What can hang from each mark
dozap: lodu peror
fego: lodu
refu: baleb
daba: doveb fego
vuma: fego
nepu: doveb
peror: gadapi
gadapi: nepu peror
lodu: fego
doveb: baleb lodu megaz vuma
tuteni: megaz

Every row comes from one small tree of marks. Brackets hold a mark, then the marks that hang from it, in alphabetical order. Every link used is in the known rows. Which tree was each row made from?
Known rows
[nepu [doveb baleb lodu megaz [vuma fego]]]: [15, 5, -22, 37, 7, 11, -11, -7, -17, 39, -3, 8, -5, -13, -30, 3, -20, 8, -18, -15, -16, 1, -2]
[doveb vuma]: [1, -1, -21, 19, 3, 14, -17, -5, -14, 21, 3, 7, 4, 2, -11, -4, -9, 0, -9, -3, -6, 2, -1]
[gadapi [nepu doveb]]: [3, -1, -14, 10, 1, 20, -13, 0, -16, 9, -2, -2, -6, 5, -24, -8, -10, 7, -5, 1, 2, -1, 6]
[doveb baleb [lodu fego] megaz vuma]: [20, -5, -25, 33, 10, 10, -10, -10, -17, 37, 4, 18, 2, -16, -19, 5, 4, 5, -18, -11, -18, 2, -3]
[tuteni megaz]: [-8, 0, -18, 9, 8, 12, -10, -6, -18, 7, 5, 6, 10, 4, -14, -1, -9, 10, -3, -4, -6, 3, 0]
[doveb baleb megaz]: [5, -1, -22, 11, 5, 13, -8, -12, -17, 14, 2, 6, 2, -8, -19, 6, 3, 1, -5, -2, -6, 3, 0]
[nepu [doveb vuma]]: [5, 6, -17, 22, 2, 14, -16, 2, -13, 24, 1, 8, -2, 4, -24, -7, -20, 6, -8, -4, -6, 0, -2]
[daba [doveb baleb lodu megaz] fego]: [5, -2, -19, 26, 7, 9, -7, -7, -19, 15, 1, 7, -3, -6, -25, 14, -8, -3, -14, -12, -15, 3, 0]
[peror [gadapi [nepu [doveb baleb lodu megaz]]]]: [5, -7, -13, 13, 3, 18, -11, -11, -16, 13, 0, -11, -7, -8, -17, -10, -1, 10, -7, -5, 7, -1, 3]
[daba [doveb baleb vuma] fego]: [3, -2, -18, 31, 0, 10, -11, -1, -15, 17, 3, 6, -5, -2, -20, 10, -15, -3, -15, -11, -4, 3, -1]
[doveb lodu megaz]: [4, 0, -22, 14, 11, 14, -12, -11, -18, 19, 1, 9, 7, -2, -17, 1, -1, 0, -7, -3, -18, 2, 0]
[dozap lodu [peror [gadapi nepu]]]: [2, -12, -17, 1, 1, 17, -3, -7, -15, -1, 1, -6, 4, 5, 16, -15, 11, 1, -4, 7, 7, 2, -6]
[dozap [lodu fego] [peror [gadapi [nepu doveb]]]]: [16, -9, -13, 8, 2, 16, 2, 4, -12, 5, 1, 6, 0, 4, 7, -19, 9, 6, -8, 4, 5, -1, -10]
[peror gadapi]: [-3, -3, -15, 7, 1, 15, -12, -7, -11, 3, 5, -5, 7, 3, 1, -10, -3, -1, -4, 3, 9, 1, -3]
[daba [doveb baleb lodu] fego]: [2, -1, -17, 34, 2, 10, -9, -3, -17, 14, 1, 5, -3, -3, -20, 12, -15, -3, -16, -8, -13, 4, 0]
[peror [gadapi [nepu [doveb baleb megaz vuma]]]]: [5, -8, -14, 11, 1, 18, -12, -9, -14, 15, 2, -10, -9, -7, -17, -11, -1, 10, -6, -8, 14, -1, 3]
[daba [doveb baleb lodu megaz vuma] fego]: [6, -3, -21, 33, 8, 8, -10, -7, -18, 25, 1, 8, -5, -8, -25, 12, -10, -2, -18, -17, -15, 4, 0]
[gadapi nepu]: [0, -6, -18, 7, 1, 20, -14, -6, -17, 5, 1, -3, 0, 4, -13, -5, -1, 2, -5, 3, 3, 0, 7]
[vuma [fego lodu]]: [2, 0, -19, 28, 1, 13, -7, -4, -16, 11, 1, 11, 5, 2, -9, 3, -15, -5, -14, 0, -4, 1, 4]
[doveb baleb lodu megaz vuma]: [9, -4, -25, 28, 8, 11, -15, -16, -18, 35, 1, 7, 0, -15, -19, 5, -1, 4, -13, -10, -16, 3, -1]
[refu baleb]: [1, 2, -14, 12, -1, 20, -11, -4, -16, 11, -4, 21, -3, 1, -12, -7, -7, -4, -6, 8, -2, 2, 0]
[daba [doveb vuma]]: [3, -2, -18, 21, 2, 13, -16, -1, -14, 14, 2, 7, 1, 8, -17, 1, -13, -4, -11, -7, -5, 3, 0]
[gadapi [nepu [doveb lodu megaz vuma]] peror]: [8, 3, -11, 12, 4, 20, -13, -7, -17, 20, -4, -6, -7, -2, -13, -7, -12, 12, -9, -10, 0, -1, 11]
[dozap lodu peror]: [5, -2, -21, 8, 4, 13, -3, -3, -15, 8, 0, 10, 9, 6, 7, -6, 2, -2, -5, 7, -11, 4, -9]
[dozap lodu]: [4, 0, -19, 13, 4, 11, -6, -4, -15, 13, -3, 14, 8, 4, -5, -5, -2, -1, -7, 6, -13, -1, -4]
[peror [gadapi nepu]]: [-3, -10, -14, 3, -1, 20, -13, -8, -14, -1, 3, -13, 1, 3, -1, -13, 3, 2, -3, 3, 16, 0, 4]
[daba [doveb baleb] [fego lodu]]: [-1, -3, -14, 32, -2, 10, -6, -2, -17, 5, 3, 12, -4, 0, -18, 13, -13, -6, -15, -5, -3, 2, 5]

Write each row's tree
[-1, -5, -10, 6, -1, 20, -13, -3, -13, 3, 1, -11, -4, 4, -11, -16, -6, 7, -3, 1, 15, -2, 3] => [peror [gadapi [nepu doveb]]]
[9, -4, -24, 32, 4, 11, -7, -13, -18, 28, 2, 12, -1, -13, -17, 9, -6, 0, -17, -12, -6, 2, 3] => [doveb baleb megaz [vuma [fego lodu]]]
[1, -6, -12, 0, 3, 20, -10, -6, -14, 3, 1, -9, -5, 2, -16, -15, -1, 7, -2, -2, 13, -2, 3] => [peror [gadapi [nepu [doveb megaz]]]]
[2, -5, -17, 32, 3, 9, -7, -7, -18, 16, 3, 15, -7, -6, -23, 13, -8, -5, -16, -15, -5, 2, 4] => [daba [doveb baleb megaz vuma] [fego lodu]]
[12, 3, -19, 34, 3, 11, -8, -5, -17, 30, -1, 13, -7, -10, -29, 4, -18, 6, -16, -13, -6, 0, 1] => [nepu [doveb baleb megaz [vuma [fego lodu]]]]
[13, 5, -21, 27, 5, 11, -8, -4, -16, 31, -1, 8, -6, -10, -30, 3, -18, 7, -13, -13, -6, 1, -2] => [nepu [doveb baleb megaz [vuma fego]]]
[7, -4, -19, 27, 6, 11, -9, -4, -18, 16, 1, 14, 0, 3, -20, 7, -12, -7, -16, -14, -6, 2, 4] => [daba [doveb megaz [vuma [fego lodu]]]]
[11, -8, -13, 13, 3, 20, -8, 1, -13, 7, 5, -4, -1, 3, 1, -16, 1, 6, -9, 0, 5, 3, -5] => [dozap [peror [gadapi [nepu [doveb [lodu fego]]]]]]
[1, -4, -15, 25, 2, 10, -4, -6, -19, 6, 3, 14, -5, -4, -24, 14, -6, -6, -13, -9, -5, 2, 5] => [daba [doveb baleb megaz] [fego lodu]]
[2, -7, -11, 23, -2, 18, -11, -3, -15, 13, 1, -6, -6, 0, -9, -13, -13, 6, -13, -6, 15, -2, 6] => [peror [gadapi [nepu [doveb [vuma [fego lodu]]]]]]
[12, 3, -20, 30, 7, 12, -15, -8, -16, 37, -1, 9, -5, -12, -31, 1, -13, 10, -12, -11, -16, 1, -2] => [nepu [doveb baleb lodu megaz vuma]]
[15, -3, -18, 21, 11, 12, -8, -1, -17, 14, 1, 18, 4, 3, -23, 4, -1, -4, -13, -8, -17, 2, -2] => [daba [doveb [lodu fego] megaz]]
[9, 3, -10, 24, -2, 19, -15, -8, -16, 24, -4, -10, -10, -7, -10, -3, -17, 14, -13, -7, 3, -1, 11] => [gadapi [nepu [doveb baleb lodu vuma]] peror]
[7, -3, -23, 36, 3, 12, -18, -12, -16, 34, 2, 5, 1, -11, -13, 4, -9, 4, -16, -6, -14, 3, -1] => [doveb baleb lodu vuma]
[11, 4, -11, 21, -4, 19, -9, -4, -15, 18, -4, -11, -10, -6, -9, -1, -21, 12, -14, -9, 12, 0, 10] => [gadapi [nepu [doveb baleb [vuma fego]]] peror]
[8, 6, -10, 16, -2, 20, -9, -1, -14, 15, -4, -9, -7, 3, -7, -6, -23, 10, -12, -7, 10, -1, 10] => [gadapi [nepu [doveb [vuma fego]]] peror]
[20, -6, -21, 34, 9, 10, -10, -5, -17, 28, 2, 17, -1, -8, -25, 8, -1, 0, -19, -15, -16, 3, -2] => [daba [doveb baleb [lodu fego] megaz vuma]]
[16, -3, -17, 34, 3, 11, -9, -1, -15, 17, 2, 14, 1, -2, -20, 8, -6, -2, -18, -5, -14, 3, -2] => [daba [doveb baleb [lodu fego]]]
[15, -3, -18, 34, 6, 11, -14, 2, -15, 24, 3, 17, 3, 4, -17, 1, -10, -2, -19, -10, -16, 2, -2] => [daba [doveb [lodu fego] vuma]]
[11, -1, -25, 43, 3, 11, -14, -10, -17, 37, 0, 4, 1, -12, -12, 7, -17, 3, -22, -10, -14, 4, -1] => [doveb baleb lodu [vuma fego]]
[13, -3, -28, 35, 9, 10, -11, -14, -19, 37, -1, 7, 1, -16, -18, 9, -9, 3, -19, -14, -16, 4, -1] => [doveb baleb lodu megaz [vuma fego]]
[17, -4, -20, 27, 11, 11, -11, -2, -16, 25, 2, 19, 2, 1, -23, 3, -3, -2, -17, -14, -18, 2, -2] => [daba [doveb [lodu fego] megaz vuma]]
[5, -7, -14, 3, 1, 17, -3, -2, -14, 2, -1, -5, -1, 6, 7, -18, 3, 5, -4, 5, 7, 0, -7] => [dozap lodu [peror [gadapi [nepu doveb]]]]
[15, 6, -15, 29, 6, 14, -11, 6, -14, 24, 1, 17, 2, 2, -24, -6, -15, 6, -13, -1, -17, -1, -4] => [nepu [doveb [lodu fego]]]
[0, -1, -18, 24, 3, 11, -12, 2, -15, 13, 3, 7, -1, 7, -18, 5, -17, -5, -13, -10, -5, 2, 0] => [daba [doveb vuma] fego]
[10, 4, -17, 41, -2, 12, -11, -2, -15, 30, 0, 11, -6, -7, -24, 2, -25, 6, -18, -8, -4, 1, 2] => [nepu [doveb baleb [vuma [fego lodu]]]]
[10, -6, -11, 17, 2, 18, -10, 0, -13, 11, 2, -2, -3, 1, -11, -16, -3, 8, -10, -1, 6, -2, 1] => [peror [gadapi [nepu [doveb [lodu fego]]]]]
[10, 5, -18, 23, 7, 13, -11, -7, -17, 26, -2, 8, -4, -9, -32, 2, -12, 8, -9, -6, -16, 1, -1] => [nepu [doveb baleb lodu megaz]]
[6, 5, -9, 6, 4, 21, -9, -7, -17, 11, -4, -7, -6, 0, -13, -6, -10, 11, -6, -5, 0, -1, 11] => [gadapi [nepu [doveb lodu megaz]] peror]
[5, 6, -7, 12, 0, 21, -12, -4, -15, 10, -4, -9, -5, 3, -8, -7, -17, 10, -8, -1, 2, -1, 11] => [gadapi [nepu [doveb lodu]] peror]
[1, 0, -19, 20, 10, 10, -7, -3, -18, 10, 1, 9, 1, 3, -23, 8, -10, -6, -12, -10, -16, 3, 0] => [daba [doveb lodu megaz] fego]
[10, -1, -27, 28, 11, 12, -12, -10, -18, 33, -1, 9, 5, -6, -16, 2, -11, 1, -17, -13, -18, 3, -1] => [doveb lodu megaz [vuma fego]]
